Every row comes from one small tree of marks. The marks that hang from a mark follow it in brackets, in alphabetical order. Every link used is in the known rows. Which tree was each row made from?
Known rows
B(Q(R(J)) V): -1.367 2.506 3.102 -1.746 0.644 -1.424 -1.209 -0.344 -0.487 -0.605 0.317
 1.593 2.118 0.665 0.414 -4.005 -1.687 -1.601 -0.218 0.405 1.372 -2.213
 -0.026
B(Q(R) V): -1.043 3.034 2.902 -2.242 1.192 -1.703 -0.318 -0.300 -0.536 -0.645 0.732
 0.954 1.313 0.091 0.100 -3.589 -3.107 -1.339 -0.166 0.261 0.318 -0.921
 -0.379
K(J(B) V): 1.564 -0.249 -0.210 -0.947 0.544 1.304 0.708 1.281 -0.265 2.760 -2.632
 -0.550 -1.752 -0.783 0.866 0.748 1.002 -1.706 0.083 -1.079 -1.574 0.169
 0.745
J(B Q(K R) V): -1.868 0.157 1.496 1.951 1.857 0.093 3.368 -2.675 0.820 2.217 -1.195
 -1.040 -2.998 -0.254 1.395 2.577 0.495 -1.660 0.365 0.888 -0.947 -1.614
 0.827
R(K): 0.288 0.196 1.403 0.384 -1.794 0.456 0.391 1.874 0.268 0.466 -1.732
 0.242 2.066 2.110 0.604 1.218 0.762 -0.246 0.487 1.505 -1.754 -0.350
 0.250
B(Q(K R) V): -2.051 2.562 4.540 -1.648 1.592 -1.512 -0.019 -1.142 -0.206 -1.170 1.620
 -0.166 0.438 -0.951 0.095 -3.581 -3.578 -2.160 -0.143 -0.566 0.392
 -1.035 0.629
R(J(Q) K V): -1.752 -0.798 1.485 2.388 -2.396 0.220 0.353 0.366 0.028 0.409 -1.801
 -1.027 2.040 2.158 0.219 2.297 3.926 0.475 -0.333 2.421 1.293 -2.106
 -0.847
Q(R(J(K(V)))): 1.651 -0.964 0.189 -0.206 0.657 0.999 0.878 -1.500 0.354 -0.398 -1.507
 0.655 1.387 -0.208 2.224 -1.047 0.150 -1.903 -2.253 -0.274 -0.331
 -1.247 0.640
B(Q(K R(J) V)): -0.620 0.234 1.623 -0.418 3.145 0.003 -0.190 -1.854 0.872 0.940 2.382
 0.334 0.884 -1.393 2.345 -3.085 -3.641 -1.089 0.897 -2.039 -1.813
 -1.300 1.740
R(B(Q) K V): -1.182 2.151 0.515 0.631 -1.349 1.485 -1.381 -0.115 0.382 1.355 0.790
 -1.096 -0.298 -0.886 0.568 1.862 -0.666 1.580 0.839 0.566 -1.009 1.430
 -0.713
K(J(B(Q(R))) V): 1.368 0.669 -0.395 -1.564 1.558 1.118 0.639 0.505 0.043 2.413 -0.498
 -0.028 -3.230 -1.153 1.426 -0.632 -1.310 -1.272 -0.539 -0.832 -0.771
 -0.102 1.429
R(B(V) J(K)): -0.767 0.711 2.999 0.273 -1.222 1.538 -3.000 0.471 -1.294 0.523 -2.315
 1.084 4.667 -0.696 1.337 -1.237 1.946 -1.830 -0.569 -1.361 -0.188
 -0.166 -2.494
K(J V): 1.110 -0.587 0.292 -1.153 0.902 2.830 0.998 0.568 -0.367 1.099 -1.958
 -1.037 -0.573 -0.637 1.009 0.123 0.458 -1.558 -1.221 -1.581 -0.776
 -0.387 0.297
K(J(B Q(R) V)): -2.219 0.505 0.171 0.824 1.839 1.224 2.347 -0.027 -0.671 2.419 -0.720
 0.288 -3.105 0.995 1.795 1.601 -0.455 -0.844 -1.520 0.727 -0.918 -2.055
 -0.432
R(B): -0.580 0.621 0.311 1.018 0.235 2.749 -1.725 -1.101 1.084 1.169 -1.995
 -1.124 1.568 -1.176 1.622 0.773 0.284 -0.516 1.425 -1.402 -2.980 1.496
 -1.709
K(J): -1.204 0.362 1.243 -0.506 0.688 1.648 -0.124 1.356 -1.137 0.585 -0.354
 -0.183 0.107 0.254 1.043 -0.642 -0.950 -0.909 -1.085 -1.334 -1.575
 -0.710 -1.305
K(J(Q)): -2.389 -0.144 1.586 1.009 1.016 2.341 0.223 0.701 -0.657 0.279 -0.481
 -0.959 0.033 0.898 1.332 0.440 -0.449 -0.395 -1.627 -0.812 -1.115
 -0.940 -2.804
B(Q(K(J)) V): -2.636 2.896 5.557 -1.850 0.838 -0.510 -1.150 1.211 -1.790 -0.399 1.871
 -0.147 0.654 -1.108 -0.492 -3.332 -2.693 -1.990 -0.062 -1.774 0.940
 -1.195 -0.511
K(J(B Q(R))): -2.271 -0.074 0.349 1.344 1.719 0.486 1.130 0.495 -0.224 1.700 -0.598
 -0.593 -2.302 0.712 1.874 0.588 -1.183 -0.597 -1.697 0.590 -2.008
 -0.638 -1.440
J(B(V) K Q(R)): -0.560 0.888 2.533 0.774 0.588 -2.462 0.842 0.523 -1.210 0.329 -1.576
 0.259 0.555 -0.150 1.064 -0.010 -0.656 -1.538 -2.006 0.743 -1.096 0.346
 -2.841
J(Q): -1.161 -0.301 1.443 1.562 0.438 1.611 0.252 -0.847 0.488 -0.033 -1.833
 -1.553 1.828 0.430 0.869 1.194 0.941 -0.410 0.436 -0.388 -1.006 -0.442
 -2.877
K(J(B Q V)): -1.858 0.642 0.946 0.537 0.810 1.577 1.360 0.883 -1.211 2.866 -1.221
 0.244 -2.002 0.810 1.160 2.045 1.042 -0.919 -0.211 0.005 -0.762 -1.784
 -1.312
J(B K Q(R) V): 0.492 0.746 0.474 0.886 0.970 0.017 2.711 -0.805 -0.949 1.825 -0.862
 1.053 -1.554 -0.273 2.031 2.629 -0.167 -1.073 -1.630 0.443 -0.886
 -0.948 -1.414
K(V): 2.720 -0.676 0.101 -0.868 0.072 1.843 0.803 -0.812 0.805 0.714 -3.154
 -1.202 1.146 -1.128 0.606 0.697 1.650 -1.661 1.063 -1.216 -1.009 0.191
 0.311

Which tree is each row?
2.112 -1.077 1.229 0.529 -0.057 2.332 1.033 -0.401 -0.367 -0.395 -1.836
 -1.138 1.840 -1.200 1.625 1.717 1.142 -1.042 -1.836 -1.708 -0.143 0.507
 -2.971
J(K(V) Q)
0.368 0.427 0.712 -0.065 -0.918 -0.069 -0.296 0.439 -0.360 3.115 -2.925
 1.866 1.339 0.568 0.752 1.137 3.931 -1.656 2.645 0.169 -0.181 -2.748
 0.929
R(J(B V))
-2.238 2.166 4.841 -1.310 1.110 -1.425 -0.596 -1.186 -0.357 -0.949 1.233
 0.498 1.220 -0.325 0.373 -4.014 -2.166 -2.227 -0.007 -0.286 1.600
 -2.128 1.049
B(Q(K R(J)) V)
-0.642 1.735 0.853 0.314 -0.823 1.760 -3.347 -0.810 -0.931 0.632 1.053
 -0.036 1.444 -3.388 1.531 -0.121 0.311 0.288 0.086 -2.439 0.525 0.480
 -2.555
R(B(Q) J(K) V)
0.403 -0.891 0.098 0.614 0.877 1.850 1.236 0.663 0.146 2.616 -2.579
 -1.501 -1.669 -0.358 1.100 1.705 1.701 -1.141 -0.559 -0.499 -0.797
 -0.272 -0.717
K(J(B Q) V)
0.571 0.702 2.923 -0.504 -1.624 -2.137 -1.780 2.282 -1.844 1.218 -2.587
 2.066 3.542 -0.009 0.474 -1.038 2.542 -2.205 0.578 -0.491 -0.150 -1.269
 -1.223
R(J(B(V) K))
-0.086 1.830 2.131 -0.367 0.503 -1.405 -1.290 0.515 0.110 2.013 0.355
 -0.145 -0.968 -1.960 0.649 -0.126 -1.023 -1.134 3.214 -1.509 -1.902
 0.276 0.443
J(B(Q(K)))
-1.277 -0.453 1.461 1.042 -0.359 2.347 0.467 -1.090 -0.155 1.318 -2.368
 0.591 2.440 1.463 1.321 1.267 3.853 -1.170 0.781 0.157 1.380 -3.482
 -1.083
R(J(Q V))
1.305 0.496 0.638 -0.900 -1.085 0.948 0.474 2.793 -0.224 2.773 -1.145
 0.571 -1.331 1.274 0.885 1.191 0.292 -0.364 -0.307 1.113 -0.483 -0.414
 1.651
R(K(J(B(Q)) V))
-1.823 -0.218 3.131 0.861 1.109 -1.749 0.804 -1.688 0.819 0.428 -1.359
 -0.237 0.108 -0.204 1.006 -1.660 -0.029 -2.798 0.134 0.579 -0.745
 -1.515 2.309
Q(K R(J(B(V))))
0.209 0.388 1.780 0.199 0.136 2.379 1.652 -0.275 -1.716 0.265 -0.671
 0.414 1.364 -0.277 1.347 2.450 0.964 -0.883 -1.626 -1.237 0.251 -1.277
 -3.241
J(K Q V)
0.330 -0.313 1.397 1.084 -2.707 -1.092 -0.889 2.566 0.172 2.703 -2.833
 1.772 2.114 2.691 0.848 1.347 3.539 -0.725 1.855 2.307 -0.731 -1.872
 1.438
R(J(B) K)
-0.691 -1.579 1.736 2.095 1.885 2.105 2.638 -3.713 2.022 -0.434 -1.459
 -2.973 -0.868 -0.880 1.713 0.802 -0.281 -1.572 -1.196 -0.187 -0.561
 -0.271 0.052
J(Q(K(V) R))
-0.651 0.155 -0.206 1.517 0.248 1.812 0.819 -1.212 1.644 0.513 -1.244
 -0.132 -0.048 1.234 2.317 0.866 -1.591 -0.110 -1.269 1.932 -2.790 0.765
 0.633
Q(R(B K))
-2.741 0.298 3.396 1.904 1.310 -2.274 1.580 -1.294 0.634 0.542 -1.913
 -1.618 -0.646 -0.010 0.288 0.038 -0.208 -1.994 0.118 1.309 -1.114
 -0.468 -0.459
J(B(V) Q(K R))
-1.791 -0.451 1.472 1.421 1.179 -1.798 1.405 -2.680 0.857 0.394 -0.441
 -1.770 -1.737 -1.703 0.938 -0.209 -0.105 -1.730 0.109 0.226 -0.773
 -1.007 2.278
Q(K R(J(B) V))
1.365 -0.510 -0.124 0.969 -1.402 3.674 0.016 -0.068 1.633 1.889 -3.214
 -0.937 1.178 0.318 1.422 2.561 1.763 -0.354 0.405 0.745 -1.826 1.435
 0.918
R(B K(V))
-1.180 2.256 0.050 0.155 0.350 1.637 -2.101 -1.677 0.396 0.917 0.781
 -1.846 -0.361 -3.290 0.667 0.731 -1.224 0.700 1.689 -1.864 -1.281 1.813
 -2.061
R(B(Q) V)
-2.050 -0.261 1.576 1.832 2.178 2.204 0.837 -3.550 2.029 -0.225 -0.144
 -2.164 -1.098 -1.946 2.290 -0.199 -2.531 -1.563 -0.636 -1.006 -2.769
 1.034 0.894
Q(K R(B))
-1.282 0.633 -0.971 1.107 1.589 1.200 0.597 -3.223 1.290 0.023 -0.644
 -2.055 -1.071 -1.866 1.621 0.467 -1.838 -0.182 -0.866 0.031 -2.513
 1.491 -0.595
Q(R(B V))
2.959 -0.726 0.786 -0.282 -1.255 -0.220 -1.025 1.257 -0.578 1.986 -3.050
 1.290 2.159 -1.150 1.379 0.333 3.329 -2.045 0.741 -1.182 -0.384 -0.793
 -0.036
R(J(B K(V)))
-1.551 -0.474 2.258 0.635 1.504 1.160 2.166 -3.055 0.981 -0.016 -0.352
 -0.083 -0.292 -0.124 1.766 -0.683 -0.101 -2.403 -0.699 -0.080 0.133
 -2.786 2.494
Q(K R(J(V)))
-0.316 -1.020 2.510 -0.241 1.162 2.544 1.347 -0.585 0.057 0.262 -0.732
 -2.106 -1.066 -1.722 0.977 0.005 -0.227 -2.337 -0.815 -2.280 -0.761
 -0.277 1.185
Q(K(J V))
1.168 1.780 2.993 -1.197 -0.959 -3.117 -0.937 2.821 -2.445 0.838 -2.051
 1.188 2.176 -1.115 -0.058 -0.295 0.301 -1.951 0.526 -0.919 -1.948 0.675
 -2.007
J(B(V) K)
2.040 2.160 1.551 -1.473 -0.344 -1.740 -1.665 2.284 -1.496 1.472 0.670
 1.621 0.201 -2.363 1.362 -0.062 -1.673 -0.636 1.010 -2.064 -1.691 0.924
 -1.728
J(B(Q) K)
-2.185 -0.936 0.104 1.022 3.286 1.927 1.432 -0.209 -0.138 1.000 0.363
 -0.720 -0.283 0.947 2.332 -0.626 -2.665 -0.297 -2.432 -0.665 -2.803
 -0.799 -1.427
K(J(Q(R V)))
-0.285 2.226 0.398 -1.326 1.558 -0.419 0.067 -1.698 0.429 -0.497 1.888
 -0.371 -1.170 -1.576 0.858 -1.326 -3.434 0.128 0.051 -0.622 -0.571
 -0.074 -0.149
B(Q(R(V)))
0.572 0.823 1.777 -1.208 2.077 1.116 0.888 -2.614 1.474 -0.263 1.431
 -1.082 -1.693 -2.302 1.440 -1.627 -3.063 -1.466 0.021 -1.539 -0.058
 -0.247 2.015
B(Q(K(V) R))
-1.844 2.826 3.311 -1.944 0.381 -1.192 0.052 1.424 -1.100 -0.386 1.381
 1.407 0.299 1.745 0.144 -3.059 -3.349 -0.834 -1.702 1.515 0.734 -1.487
 0.332
B(Q(R(K(J))) V)
-1.981 -1.166 1.479 3.530 -1.954 3.699 -1.592 -0.145 1.295 1.852 -2.606
 0.020 3.096 2.494 2.164 2.181 3.490 0.303 0.173 1.920 -0.222 -0.920
 -1.261
R(B J(Q) K)
-0.048 -0.346 2.011 0.608 -0.726 2.283 0.245 -0.039 -1.417 0.711 -1.368
 1.423 2.739 0.737 1.668 1.198 3.064 -1.336 -0.984 -0.812 1.473 -3.146
 -2.225
R(J(K Q V))
-1.072 2.973 3.205 -1.875 0.171 -1.738 -0.046 0.795 -0.337 -0.542 0.697
 1.258 1.349 1.583 0.091 -2.824 -2.728 -0.854 -0.608 1.749 0.464 -1.204
 0.346
B(Q(R(K)) V)
0.053 1.254 -0.108 -0.107 1.873 2.599 -2.413 -0.928 0.815 2.195 0.439
 -0.211 1.770 -2.091 2.119 -0.566 -2.348 0.182 2.605 -2.789 -3.691 1.739
 -1.125
R(B(Q(V)))
2.542 -0.661 0.797 0.684 -0.235 0.261 0.579 0.583 -0.414 1.624 -2.822
 -0.731 0.424 -1.627 1.326 2.554 1.848 -1.230 -0.254 -1.251 -0.985 1.127
 -2.569
J(B K(V) Q)
-0.843 1.280 0.535 -0.882 0.552 0.690 0.943 1.617 -1.621 2.984 -1.097
 1.143 -1.840 0.218 0.686 1.357 0.271 -1.163 0.244 -0.616 -1.597 -1.489
 0.194
K(J(B V))
